Each row was made from one walk, in order. Every step used is in the known rows, and no mark comes twice. Write each row's walk.
In the rows, zero is written as 128.
Known rows:
lezus > darar > lomez > balup > voser > fefe: [105 156  59 190 157 113 139  93 163 170 129 211  64  95 147 182 181 175
 141 113 168 163 140 152 164 111 108 116 119 165  91 103 188 130]
lomez > pinuned > dubo > pelege: [ 90 129  91 119 100 133 127 106 155 174 126 137 121  87 126 164 164 154
  94 133 164  89 156 150 147 124  88 123 127  86  73 120 168 120]
lezus > pelege: [ 71 126  91 126 144 141 156  80 159 165 120 146 101 114 126 149 142 140
 121 123 188 113 136 141 135 112  97 134 115 135 105 148 165 147]
sarirom > fefe > dubo > pinuned > lomez > darar: [116 103 137 194 141 178 130 115 145 166 117 168  94  87 127 155 195 151
 103 152 206  98 184 152 145 159  83 168  87 132  66 141 186 106]
voser > fefe > tebon: [116 177 111 149 116 114 122 105 166 140 113 165 110 116 121 151 171 113
 154 144 153 137 137 133 145 122  70 127 114  93 139 119 164 161]
darar > lomez > pinuned: [ 89 139  92 139 128 144 128 108 147 169 111 181 123  79 135 147 172 164
 112 121 169 125 153 126 120 100 116 143 149 113 109 117 143 115]
lomez > balup: [ 96 134  97 161 141 123 138  70 158 161 109 161  83 101 111 145 147 122
 146 114 166 113 138 148 142 146  94 138 144 114 102 109 155 141]
sarirom > fefe > pemigig: [100 138 129 128 123 165 162 109 179 169  97 190 134 131 117 148 183 125
 113 129 163  94 132 122 131  82  78 136 123 132 110 138 179 117]
lezus > darar > lomez > balup > voser: [ 79 130  77 173 159 126 149  83 152 163 134 194  68  91 148 185 171 163
 128  99 169 157 140 147 164 121 125 107 139 174  88 108 178 114]
lomez > pinuned > dubo: [116 142  95 119  86 137 125 113 154 186 114 151 123  82 131 154 161 148
 104 135 181 103 180 130 156 131  79 129 111  83 112 118 166 142]
pinuned > lomez > balup > voser > fefe > dubo: [149 149  80 194 131 105 114 128 168 140 147 192  86 110 121 163 198 139
 131 142 199 142 156 138 161 150  79 171  74 129  62 109 189 129]
lezus > fefe > tebon: [ 82 159 129 129 114 105 128  85 175 151 110 155 122 115 134 135 161 110
 146 118 144 133 130 129 141 134  83 135 125 103 127 129 164 177]
lomez > pinuned: [104 145 109 123 115 136 138 107 152 171 109 158 124  97 127 140 154 130
 105 126 174 121 149 130 128 121 106 136 135  88 105 112 149 136]
tebon > fefe: [ 89 137 137 142 142 146 131  80 134 135 101 147 111 130 110 145 154 132
 127 143 181 129 120 129 147 111 104 116 125 129 115 126 156 121]
tebon > fefe > voser > balup: [141 103 120 139  98 151 120  94 146 162 120 160  89 117 111 159 150 138
 141 152 150 126 112 135 179 115 127 112 152 144  85 110 160 122]
pinuned > dubo > fefe > tebon: [101 154 114 133  87 122 113  99 156 155 132 159  93  86 124 173 187 131
 158 138 169 123 194 129 184 135  44 109 134  79 137 136 159 162]
lomez > balup > voser > fefe > lezus > darar: [148 174 101 163 141 115 168  76 164 190 132 183  76 138 153 192 158 141
 135 127 168 137 150 149 174 141 101 101 135 145  95 107 205 151]
tebon > fefe > lezus: [117 150 158 137 136 157 149  65 129 151 108 142 119 152 121 159 152 130
 129 151 180 112 131 121 148 122 103 107 154 137 125 136 169 122]
lezus > fefe: [ 82 152 115 141 133 114 129  83 172 168 112 165 115 121 121 121 151 139
 127 120 162 119 126 131 123 113  84 141 126 120 106 135 160 162]
dubo > pinuned: [ 95 131 111 169 134 162 130 106 134 177 109 152  99 114 122 147 150 128
 117 143 177 123 143 146 131 143  96 122 145 114  98 121 166 138]
pemigig > fefe > lezus > darar > lomez > pinuned: [115 144 124 114 142 182 158  93 160 187 118 197 140  89 162 169 171 155
 108 112 157 125 159 124 124 118 129 103 174 146 162 113 194 127]
lezus > darar: [ 87 138 113 122 151 143 157  92 161 153 116 159  94 118 118 153 142 135
 105 118 177 136 141 136 143 110  95 102 116 136 133 123 163 131]
fefe > voser: [110 127 111 149 103 146 127  98 170 161 124 164 118 117 114 158 148 129
 120 126 165 122 124 140 131 108  97 129 156 139  92 115 152 116]
tebon > fefe > pemigig: [106 135 151 128 123 169 141  81 156 138  88 159 122 145 110 139 170 127
 115 164 175 129 119 107 151 108  98 126 131 151 112 127 164 106]
balup > voser > fefe > lezus > darar: [140 182 118 148 133 129 165 100 159 176 139 176 105 154 146 192 161 147
 113 140 174 139 148 133 159 108  92  94 122 152 112 129 200 143]
lomez > darar > lezus > fefe > dubo: [ 99 152 138 211 132 125 129  76 170 179 120 173 115  96 115 116 176 159
 125 150 154 136 156 141 115 113 113 161  88 160  78 105 124 150]
pemigig > fefe > lezus > pelege: [ 95 136 123 121 142 175 164  67 166 178 127 158 131 124 143 160 152 122
 131 125 169  95 138 134 122 133 102 119 157 145 143 147 202 165]
fefe > dubo: [ 94 142 112 160 136 131 122 116 152 141 123 155 125 102 108 143 167 129
 113 133 186 133 156 128 121 120  90 142  90 137 115 115 128 120]
dubo > pinuned > lomez > balup: [122 109  93 174 142 162 131  96 154 167 116 162  56 104 118 146 156 127
 131 135 189 106 151 150 157 185  90 156 149 101  78 121 197 137]
dubo > fefe > lezus > darar > lomez: [ 99 150 119 141 156 156 156  78 150 177 131 189  82 108 135 180 174 180
 141 123 177 128 180 126 153  93  92 100 184 155 143 148 155 116]
pemigig > fefe: [ 90 135 120 147 135 163 124  99 162 147 120 176 134 110 117 138 161 112
 132 121 155 119 123 132 109 121  92 118 142 122 145 118 175 148]
tebon > fefe > lezus > darar > lomez > balup: [109 133 126 149 174 155 167  43 140 166 105 169  71 113 144 181 155 165
 143 124 177 131 147 141 174 132 129 101 166 181 134 111 179 109]
tebon > fefe > dubo > pinuned > lomez > balup: [132 106 118 183 152 165 119 104 131 149 107 153  72 100 119 148 177 131
 124 155 214 131 155 147 172 195 108 158 101 130  73 100 183 114]
pinuned > lomez > darar > lezus > fefe: [112 139 133 187 130 142 133  67 186 165 127 183  88 120 106 113 172 161
 129 155 159 108 140 128 130 111  95 170 123 135  75 143 174 152]
tebon > fefe > dubo > pinuned > lomez: [124 112 135 167 146 181 117 127 125 135 117 148  97 117 115 148 181 136
 101 167 219 134 155 128 155 161  99 147  89 137  84 122 177 103]
sarirom > fefe: [ 83 137 115 143 141 145 155 109 156 165 112 181 120 117 114 153 168 131
 124 106 169  91 133 143 123  86  81 126 114 111 111 138 174 133]
lomez > darar > lezus > pelege: [ 84 125 112 184 139 156 165  50 161 184 123 159  83 105 121 138 155 157
 130 149 166 116 148 150 132 104 124 138 120 154  82 135 150 150]
lomez > balup > voser > fefe > lezus: [148 178 102 187 123 109 144  77 155 185 132 181  92 139 143 181 168 135
 154 137 163 121 141 146 158 142  91 125 154 124  82 114 197 154]
darar > lezus: [100 150 113 178 134 152 148 106 156 164 129 181 110 125  97 134 157 128
 130 136 151 121 130 130 111  77 107 124 129 126 107 111 144 141]
fefe > lezus > pelege: [ 99 140 113 121 140 149 175  65 157 180 126 140 108 134 134 164 140 137
 123 133 186  95 149 133 138 121  98 128 145 140 118 157 177 149]
tebon > fefe > lezus > darar > lomez > pinuned: [118 144 141 106 147 169 165  77 132 175 103 170 114 111 159 178 162 175
 100 134 183 136 159 120 157 108 137 101 158 155 132 116 174 102]
balup > voser > fefe > pemigig: [132 171 107 163 101 137 134 116 176 159 120 192 124 150 127 155 189 136
 118 162 166 142 120 115 147  96  78 133 113 143  82 125 184 127]
voser > fefe > dubo: [122 166  99 174 135 119 112 127 160 151 115 172 122 110 107 140 178 142
 129 147 187 139 154 134 121 108  75 150  70 131 119 108 136 135]

Which walk is each row?
[ 89 153 131 138 115 123 125  97 153 142 124 164  94 102 121 157 179 112
 162 127 159 140 166 129 154 126  69 112 160  80 131 132 143 159]  dubo > fefe > tebon
[100 145  77 141  98 141 107 114 146 190 123 190 102  54 140 163 198 194
 131 128 184 116 207 126 160 106  75 133 150  90 109 129 148 130]  darar > lomez > pinuned > dubo > fefe
[112 146 144 117 148 175 162  81 166 168 124 172 126 127 137 167 148 119
 119 121 156 117 144 129 129 129  99  88 158 151 170 122 200 145]  pemigig > fefe > lezus > darar
[ 73 132  94 140 163 150 143  92 159 152 118 182  92 100 125 160 159 167
 115 116 173 140 145 133 137  88 106 110 128 169 139 127 152 106]  lezus > darar > lomez
[133 120  98 139  93 117 116  98 185 195 127 176  95 108 121 139 145 146
 144 131 129 117 117 137 156 117 107 138 152 135  77 118 163 164]  lezus > fefe > voser > balup
[105 126 137 177 144 169 118 113 112 155 101 142 114 109 124 148 170 134
 109 159 201 149 152 144 145 150 112 125  97 143  94 101 150 114]  tebon > fefe > dubo > pinuned
[ 92 139 119 118 146 157 196  80 159 196 121 163 120 132 146 177 156 139
 123 110 183  70 149 145 137  94  90 126 130 136 113 167 201 151]  sarirom > fefe > lezus > pelege
[101 140  77 137  99 147 114 112 150 182 117 175 120  62 138 161 179 181
 111 133 178 109 184 128 150 111  90 139 124 112 114 120 158 120]  darar > lomez > pinuned > dubo
[124 173  94 180 111  88 129  95 162 152 126 179  86 111 144 175 181 104
 166 127 148 154 133 147 171 154  90 124 124  98  90 101 187 169]  lomez > balup > voser > fefe > tebon
[112 151 149 187 110 151 144  54 196 191  99 187 112 130 117 110 176 153
 126 167 133 122 131 121 129  98 106 157 135 163  79 124 153 147]  lomez > darar > lezus > fefe > pemigig
[115 149 135 115 148 152 174  79 160 170 121 153 103 137 129 174 136 134
 109 128 175 116 155 127 146 120  96  95 146 146 143 132 172 130]  fefe > lezus > darar
[138 159 121  93  95 146 161  95 156 212 126 162  98  96 152 187 163 169
 110 133 190 110 224 127 188 133  72  95 151  90 133 128 178 150]  lomez > pinuned > dubo > fefe > lezus > darar
[ 98 134 105 150 173 151 189  70 162 196 113 204  80 101 149 192 169 165
 141  90 165  95 162 155 153 106 108 111 157 164 130 125 195 119]  sarirom > fefe > lezus > darar > lomez > balup
[138 109  95 143  93 140 121 109 168 179 134 171  87 104 108 156 147 133
 140 141 140 114 126 137 159 114 112 123 155 132  86 115 153 134]  fefe > voser > balup
[121 171  94 189 125 109 113 140 150 150 139 179 127 119 125 164 192 142
 118 145 189 158 147 132 133 109  86 138  68 142  81 110 154 131]  balup > voser > fefe > dubo
[ 99 151  92 128  79 130 109 115 150 175 127 183 106  50 153 176 208 167
 149 129 168 131 212 126 179 126  71 126 153  73 129 126 152 144]  darar > lomez > pinuned > dubo > fefe > tebon
[122 105 142 197 135 194  97 103 154 149 123 164 106  82 125 135 191 134
 112 166 193 125 172 142 132 194  95 161 115 139  98 121 191 120]  pemigig > fefe > dubo > pinuned > lomez > darar
[109 148 140 112 154 158 195  93 158 185 119 175 112 137 138 184 153 138
 109 107 173  92 155 138 144  94  89  96 130 141 140 142 196 133]  sarirom > fefe > lezus > darar
[113 143 150 174 114 132 134  69 189 148 129 177  89 114 121 122 181 132
 146 154 142 124 141 125 148 132  93 164 125 119  95 139 176 169]  pinuned > lomez > darar > lezus > fefe > tebon
[101 125 122 184 139 184 109 129 141 168 117 168 138  89 131 140 175 116
 116 138 174 138 152 145 109 160 102 129 114 135 122  93 169 140]  pemigig > fefe > dubo > pinuned
[143 162 123 115  79 144 137  97 147 209 127 160 112  95 143 174 174 163
 127 144 186  93 218 124 170 133  65 118 169  70 113 135 167 153]  lomez > pinuned > dubo > fefe > lezus
[113 155 138 121 144 149 164  79 154 179 129 166  86 130 129 174 156 147
 131 127 178 124 180 128 158 112  79  92 174 127 138 143 162 140]  dubo > fefe > lezus > darar
[117 157 114 112  69 118 117 112 153 176 124 161 108  65 144 168 190 134
 140 132 170 127 209 127 184 145  60 116 138  45 123 119 162 168]  lomez > pinuned > dubo > fefe > tebon
[ 97 145 114 134 159 161 161  77 153 169 124 174 100 118 136 179 155 166
 116 124 172 124 157 125 141  96 106 105 161 175 146 136 167 107]  fefe > lezus > darar > lomez
[ 96 166 129 160 116 118 148  95 179 167 122 180 119 124 124 126 167 113
 148 127 125 136 122 127 125 100 101 131 125 115 118 113 157 185]  darar > lezus > fefe > tebon
[119 112 121 172 139 196 105 142 155 146 133 178 123  98 121 140 188 118
 109 148 194 124 156 133 119 171  90 156 107 129 117 116 199 128]  pemigig > fefe > dubo > pinuned > lomez
[118 143  92 127  79 163 118 114 168 196 110 203 112  71 141 157 213 190
 123 151 177 116 204 108 167 100  73 144 158 111 109 129 154 114]  darar > lomez > pinuned > dubo > fefe > pemigig
[142 178 118 129 142 141 165  86 168 178 118 169  99 144 130 167 147 149
 124 141 174 123 153 131 150 110  82 105 124 138 146 128 181 146]  voser > fefe > lezus > darar
[124 158  74 197 122 130 124  93 178 171 117 219  92 114 138 161 207 163
 149 145 157 144 130 128 156 109 100 152 141 165  73 109 183 118]  darar > lomez > balup > voser > fefe > pemigig
[114 161 139 144 127 143 142  82 145 174 127 164 103 131 119 163 168 137
 147 136 175 103 171 123 140 117  72 116 187 107 122 150 151 143]  dubo > fefe > lezus
[ 88 138  94 118 145 150 149 105 155 174 112 186 106  79 144 158 164 170
  98 112 174 143 161 132 137  98 122 118 132 135 127 112 154 112]  lezus > darar > lomez > pinuned
[165 117  83 122  42 137 107 126 163 222 139 181  82  63 130 170 177 168
 139 145 154 107 196 135 200 128  89 123 165  77  75 110 158 153]  lomez > pinuned > dubo > fefe > voser > balup
[ 96 140  95 178 132 111 136  85 150 160 132 170  86 112 132 168 162 120
 134 113 167 133 131 147 154 146 106 124 142 123  66 110 174 142]  lomez > balup > voser
[106 145 129 137 112 153 133  96 172 162 110 180 106 125 109 139 185 138
 135 149 172 125 155 112 146 101  67 133 163 121 110 140 144 126]  dubo > fefe > pemigig
[ 99 144 100 147 105 133 111 102 155 172 128 166  90  92 112 160 179 158
 143 137 185 107 189 133 167 114  47 118 134  94 117 141 155 147]  pinuned > dubo > fefe
[ 76 123  74 136 112 141 115 109 148 172 131 158 117  69 131 170 182 185
 103 130 161  95 159 147 139 104  99 128 142 114  78 123 161  99]  darar > lomez > pinuned > dubo > pelege
[132 167 109 145 113 146 130 104 185 162  97 183 119 137 109 132 177 138
 131 165 164 122 130 113 136  97  70 147 117 130 120 127 164 132]  voser > fefe > pemigig
[115 150  99 122  82 132 118 113 150 191 121 166 106  73 132 157 179 165
 124 134 186 110 203 130 165 125  63 127 139  63 106 125 155 153]  lomez > pinuned > dubo > fefe
[120 129 131 208 129 167 128  79 168 192 121 178  74 119 122 115 171 161
 121 166 164 114 147 143 138 142 104 166 136 129  57 135 187 159]  dubo > pinuned > lomez > darar > lezus > fefe
[109 149 102 137 129 158 142  84 155 190 136 183  81  92 140 197 181 197
 137 134 184 112 214 127 180 103  66  93 163 152 149 148 171 121]  pinuned > dubo > fefe > lezus > darar > lomez
